In the rows, 128 means zero.
Known rows, with every way that one mark hangs from another
bura(kotum(mesez(kazip podo))): [158 168  67 166  93 139 133 104 121 182 222 141  97 128  94 162  97 103
 176 115 128 130 110 131]
birus(bura mesez): [ 70 111 164  97 157 146 157 134 125  71 129 142 105 127 110  86 124 125
 111 126 142 174 126  94]
mesez(fazo kazip kotum podo): [184 119 129 185 145 171 118 136 107 142 134 117 116 165 146 136 163 109
 131  73 151  80 141 127]
birus(mesez(fazo kazip(fule) podo)): [113 136 143 139 118 161  97 168  52 142 104 106 175 112 140  84 130 131
  83 112 132  85 143 114]
fule(kazip kotum(mesez(fazo))): [139 164  98 102 109 105 133 134 141 107 129 149 139 100 136 116  89 147
 145 205 141  74 142 126]
birus(bura(kotum) mesez(fazo kazip)): [ 67 165 177 124 122 154 140 153  66 143 155 137  79 138  99 123 147 163
 133 125 132 163 146 152]
bura(kotum(mesez(fazo kazip(fule) podo))): [134 179 106 175  81 124 104 157  87 197 157 122 151  93 109 135 121 149
 146 125 127 115 134 147]
mesez(fazo kazip(fule(kotum)) podo): [145 135  99 149 105 152  98 136  88 173 105  93 198 142 150  75 154 159
 152 135 124  44 143 124]
zadi(mesez(kazip) nebi): [120 142  87  84 157  75 123  53 102 133 131 155  99 137 117 188  66 124
 128 104  89 152 107 148]
mesez(fazo kazip(fule) kotum podo): [165 120 135 176 114 143 120 164 100 154  79  97 172 143 162 111 160 137
 127  94 136 100 135 141]
mesez(kazip kotum): [166 114 114 134 124 137 166  98 141 131  97 112 108 168 146 150 122 100
 139 127 123 163 100 140]
mesez(fazo): [120 117 162 120 133 160 115 124 141  87 130 145 117 129 148  96 135 138
  75 138 137 130 126 125]
birus(bura(kotum) mesez): [ 57 136 159  95 113 135 173 139 139 105 166 149 111 120  89 111 135 143
 137 148 120 191 110 126]
kazip(fule mesez(podo)): [ 94  75 143 109 125 107 107 145 164 128 102 106 208 117 135  99 142 122
  83 137 123 138 107 108]
kotum(mesez): [137 133 107 122 135 123 140  98 166 103 146 149 104  99 120 123  83  92
 112 158 129 161 106 110]
birus(bura(kotum) mesez(podo)): [ 82 130 145 125 110 158 151 147 127 113 207 145 118 129  82 114 157 145
 158  99 141 141 122 102]
kazip(fule mesez): [ 81  85 157  81 123  80 125 134 173 120  63 107 202 114 148 103 125 132
  73 176 102 191  97 136]
zadi(mesez(fazo kazip kotum) nebi nurar): [159 151  77  84 166  77 113  67  91 130  70 134  49 140 117 250 101 150
 141 126  86 136 150 159]
zadi(mesez): [112 112 151  87 162 111 128  94 155  98 110 168 112 116 124 151 108 142
  89 154 116 177 103 110]
kazip(fule(kotum)): [118 127 106  87  94 106 147 115 160 121  70 108 195 120 149  75 119 158
 145 205  98 127 103 113]
fazo(mesez(kotum)): [150  70 158 108 121 129 155 129 184  90 123 128 135 150 166 127 142  99
 119 110 118 140 121 139]
mesez(kazip(fule) kotum): [150 112 124 125 104 107 168 125 127 140  37  96 167 148 159 126 114 121
 138 136 105 176  97 146]
fazo(mesez): [113  76 152  86 120 143 119 111 165  79 156 147 138 143 160 104 118 112
  99 128 118 131 123 129]

Rows
[146 161  97 152 124 123 104 155 135 145 133 109 189  74 125  76 128 150
 149 159 137  40 150 106] : kazip(fule(kotum(mesez(fazo podo))))
[152 156  86 140 110 130 112 141 135 123 171 150 155 110 128 114 109 137
 167 164 168  18 155 105] : fule(kazip kotum(mesez(fazo podo)))
[ 91 155 121 134 113 111 162 123 164 125 185 155  83 109  87 134 118 143
 176 140 135 205 113 131] : birus(bura(kotum(mesez)))
[109 133  60  41 142  75 110  36 138  88 111 166  71 116  97 218  73 151
 124 166  82 159 123 111] : zadi(mesez nebi nurar)
[156 171  64 125 131 117 144  78 127 159 139 115 107 134 112 136  79 102
 191 180 120 112 120 127] : fule(kotum(mesez(kazip)))
[135 184 115 150 105 129 121 120 110 171 162 145  73 110 108 159 105 128
 140 148 118 155 125 159] : bura(kotum(mesez(fazo kazip)))
[156  83 142 119 120 131 146 112 139 126 120 111 121 180 166 144 122  93
 140  94 113 138 124 160] : fazo(mesez(kazip kotum))
[148  82 171 153 172 129 115 156 175 126 119 108 144 137 140 136 191 107
  94  94 144 107 136 122] : kazip(mesez(fazo kotum podo))
[ 98 123 164 159 166 187 105 156  48 122 160 126 103 151 110  87 153 131
 122  68 174  90 167 105] : birus(bura mesez(fazo kazip podo))
[136  92 144 107  95 110 147 141 128 142  59 101 180 156 178 119 118 119
 132 115 101 158 122 172] : fazo(mesez(kazip(fule) kotum))
[180  99 150 172 143 163 128 150 156 102 147 132 131 138 147 125 181 120
 112  88 155  88 138 106] : mesez(fazo kotum podo)
[128  86 186 124 176 107 134 152 184 109  80 108 133 130 151 143 171 112
  78 138 126 156 127 148] : kazip(mesez(fazo kotum))
[165 150 107 186 142 164  87 120  87 150 174 136  99 123 118 127 112 101
 121  96 163  79 149 115] : kotum(mesez(fazo kazip podo))
[ 78 135 182 125 167 162 126 146  57 113 116 127  85 145 118  94 132 138
 105 102 150 141 157 133] : birus(bura mesez(fazo kazip))
[152 124 120 137 117 134 159 159  99 144  81  88 175 127 140 116 123 100
 132 111 117 115 116 116] : birus(mesez(kazip(fule) kotum podo))
[125  83 175 142 143 104 114 186 164 138  75  88 204 112 157 113 191 132
  88 110 134 112 135 133] : kazip(fule mesez(fazo kotum podo))
[ 87 161 155 148 128 122 135 150 144 126 177 158  75  95  94 128 145 160
 148 133 151 179 146 137] : birus(bura(kotum(mesez(fazo))))
[155 181 101 186 110 149 105 131  99 186 208 138  89 114  97 154 129 120
 152 110 139 103 138 144] : bura(kotum(mesez(fazo kazip podo)))
[160 130  76 100 157  94  99  89 138 103 123 151  75 116 105 231 135 152
 137 102 112  83 155 114] : zadi(mesez(fazo kotum podo) nebi nurar)
